Each row was made from one path, in order. Every step used is in the known rows, and no mark comes twice. Write each row's path.
Known rows:
Q C T L: [ 46.8  27.6  -3.4   4.3 -15.2 -31.7  18.7  -8.3  -1.8 -39.4 -14.1   8.0
  15.8 -15.9 -19.4   2.4 -13.0 -12.3 -25.9 -17.4]
J Q C T L E: [ 27.0 -13.5   9.7  17.5 -20.8 -12.5  24.2  10.6   1.9 -64.4 -35.4  12.0
  21.1  -5.1   6.6  -6.3 -22.1  -2.5 -33.7  -8.6]
K J E L R: [  6.7  18.8   6.1  -8.4  17.3  -3.4  -1.8 -15.6  -1.4 -21.6  -6.3  15.5
  -0.1  14.7 -18.6  11.1  -3.9  -1.3 -19.3   1.6]
K J: [ -2.7  25.3   7.5   8.1 -15.6  -6.9  -1.5  -8.5   0.2 -10.4   4.6   7.5
  -3.7   8.1 -16.6  25.0  -1.6   4.9  -1.6  29.1]
C Q J: [ 15.9 -35.7 -31.6  16.9   0.0   7.7  20.7 -12.7  -3.2   5.3  -7.4   8.9
  12.4 -18.4  20.7   5.6   1.4  -3.2 -22.0   4.8]
C T: [ 10.9   3.6  -7.0 -20.1 -10.8 -17.5   9.4 -16.6   5.1 -22.8  -3.2 -11.2
   0.5 -12.3  -1.2   9.3  -1.8 -22.1  -2.6 -17.3]
C Q J K: [ 11.4 -35.9 -25.7   8.4   7.5   6.1  23.2 -21.2   2.1   5.1  -6.9   5.6
  12.6 -25.9  26.3  -0.2  -0.9  -0.1 -30.4   1.6]
K J E L T: [ -3.7  24.3   4.2   1.8  15.3   1.0   3.1 -23.3   4.0 -15.0  -5.5  20.5
   1.1  17.2 -25.4   7.3  -1.5   2.0 -21.4   2.1]
L R: [ 26.5 -24.7  -1.3  -7.2  -0.1   2.2 -14.8  -5.3 -12.2 -31.7 -13.2 -11.9
  -5.4   2.0  16.5   3.2   8.8  -6.2   1.4 -21.1]
K J Q C T: [  5.5  16.5  12.7  13.3 -28.4 -15.1  14.4   3.7   3.3 -45.2 -18.2  21.0
   1.2   2.6 -11.6  28.9 -13.0   7.2 -26.4  32.4]
K J E L: [ -2.3  27.5   6.3  -6.8  17.6  -3.7   2.8 -13.7   2.7 -10.6  -1.6  19.7
   2.2  13.4 -23.9   9.7  -7.4   0.6 -20.2   8.5]
E L: [ -4.9   3.9  11.0  -8.0  39.0  -4.3 -18.2   5.4 -22.4  -3.6  -8.4  21.0
  13.3   9.9 -16.2 -14.7 -11.6 -13.5  -4.6   4.6]
L E: [ 11.0 -17.7  -2.8  14.9  -3.3   7.4  -6.2 -13.2  -5.1 -29.4  14.2 -19.1
  26.7   4.4  -7.5 -20.9   0.3  -0.2  -2.7 -16.7]
Q J E L: [ 17.5  -9.7 -23.0  -1.3  33.8   2.9  22.9 -21.5  10.2 -13.4   8.7   3.4
   9.3  -7.0   5.7  -5.5  -2.9  -9.5 -23.5 -11.0]
L E J: [ 16.2  -8.0  -9.3  27.1   8.8   2.5 -12.9 -22.8  -1.4 -28.6   2.1 -17.4
  20.5  23.3  -4.1  -4.0  -2.5  -1.0 -13.0   4.4]
T L E J K: [ 44.0   9.3   6.2  27.3   7.1  -9.1   5.5 -29.4  -4.4 -28.4 -22.1 -19.5
  29.2  13.3   6.3 -19.9 -20.8 -16.5 -10.2 -22.8]
K J Q C: [  1.7  15.7  14.3  20.2 -24.3  -9.3  11.7   9.9   1.5 -37.8 -16.9  25.2
   1.0   7.9 -11.5  26.2 -12.3  15.8 -25.4  39.2]
C T L: [ 35.3  14.5  -0.5 -10.1 -13.6 -25.0  18.0 -21.2  -0.3 -29.2 -19.8 -14.8
  10.5 -11.1   2.8   0.3 -14.7 -34.9   0.2 -32.7]
L T: [ -2.7  -9.2  -3.7  23.9  -5.9  12.5  -0.1 -27.0   3.2  -9.3 -12.3   1.2
  -0.3   9.5  -6.5  -8.6  16.6   3.5  -1.9 -18.0]
T L: [ 35.4  15.9   8.5  14.1  -4.7 -10.0  12.5  -6.4  -6.6  -7.9 -23.8  -5.6
  14.8   2.2   6.8 -12.2 -17.7 -18.5   4.0 -23.6]

Which path is each row?
[ -0.4  -1.3  -3.8  -8.5  44.3  10.0   6.5 -20.7   6.2  -4.9 -14.7  18.8
   6.9  12.5 -12.3 -25.8   1.2  -4.6 -27.1 -38.5] -> J E L T
[ 43.7   1.0   6.6  36.0  -0.9  -5.5   7.7 -15.0  -6.6 -38.1 -32.3 -13.2
  29.5  20.4  11.2 -15.9 -23.4 -17.1 -10.1 -18.0] -> T L E J Q
[ 50.3  26.4  -3.5  10.0  -5.2 -31.7  14.9 -24.7   2.5 -48.7 -14.6   0.0
  20.7 -10.1 -16.6  -1.3 -15.9  -9.6 -36.8 -16.1] -> Q C T L E J K
[ 37.6   2.1  -1.1  24.8   3.1 -17.4   5.0  -6.0   1.9 -48.4 -52.9  10.4
  -2.4  22.3  17.5  23.5 -18.1  -5.6 -37.3  17.9] -> E J Q C T L R
[ -6.1  -2.2   7.8   9.0  34.5   4.7 -18.1 -13.4 -20.1  -9.3 -16.6  21.9
  12.2  15.9 -20.5 -21.1  -0.5 -11.4  -7.1  -8.4] -> E L T
[ 50.8   6.9   5.1  39.7  -3.2 -10.6  10.7 -13.0  -7.1 -44.5 -33.0  -5.7
  31.5  16.7   3.8 -15.6 -24.7 -12.0 -18.8 -15.7] -> T L E J Q C
[ -8.9   6.2  16.6  14.4 -21.6  -2.6   7.7   6.5   2.1 -28.7 -16.6  16.0
  -2.4  11.4  -1.1  25.1 -11.0   8.6 -12.8  36.0] -> K J Q
[ 23.2 -13.6  -6.4  28.5  -0.3  -4.9  -1.6 -16.3   1.4 -55.9 -14.2  -8.2
  23.6  17.9  -1.3  -0.6 -10.5  -0.6 -29.1   4.7] -> L E J Q C T
[  1.9  -4.7   0.4  23.6  11.2  -1.8  -0.8   0.1   7.7 -16.8 -39.1  11.2
  -8.6  28.7  20.9  22.8 -12.6   4.4 -25.0  36.6] -> E J Q
[ 19.3 -12.4 -28.3   2.3  14.7   6.0  31.3 -23.7  21.1 -11.9  12.6  -7.7
   2.5 -11.4  14.5   2.6   3.7  -2.8 -19.8 -14.1] -> Q J E
[ 18.1 -34.4 -36.4   9.1  10.0  11.6  30.0 -18.4   6.1   6.1  -8.6  10.5
  11.3 -18.4  22.4  -0.1   1.6  -1.8 -32.9 -11.6] -> C Q J E
[  2.7  12.4  -0.5   4.6  28.2  -8.7  -5.7 -27.6  13.3   1.3 -16.7  -2.6
  -9.1  16.0  11.7  15.4  -6.2   5.3 -25.7  24.2] -> E J K
[ 53.3  26.8  -6.6  15.2 -10.2 -30.8  12.7 -17.6  -1.5 -49.1 -15.2   2.1
  20.7  -6.2 -20.5   2.6 -14.2 -11.6 -31.3 -13.4] -> Q C T L E J
[  0.7   3.6  -1.1 -19.6  48.0   4.7   6.0  -7.0   4.9  -0.3  -8.3  18.5
   7.4   7.4 -10.0 -21.2  -7.5  -6.0 -25.5 -30.0] -> J E L
[ 19.5 -14.6  -3.8  35.4   2.2   1.1  -4.7 -10.6   0.2 -48.2 -13.0  -4.7
  24.1  21.9  -0.6  -4.3  -9.6   6.7 -28.4  10.7] -> L E J Q C
[ 15.3 -36.7 -33.6  15.2  21.6  13.7  23.7 -26.1   0.4   1.7 -16.3  17.9
  16.1 -11.5  14.2  -8.0   3.3  -4.9 -35.5 -15.9] -> C Q J E L T
[ 40.4   1.4  -0.6   6.1 -11.3 -20.6  16.1 -26.0   0.2 -52.3 -29.1 -19.1
  20.9   2.2   8.2  -2.4 -19.9 -33.9 -11.7 -28.7] -> C T L E J Q
[ 56.5  19.2  -3.6   2.5 -15.6 -30.9  13.8 -10.1  -5.9 -50.0 -18.5   4.5
  13.0 -15.4 -13.8   2.3 -10.1 -14.0 -24.9 -25.3] -> Q C T L R
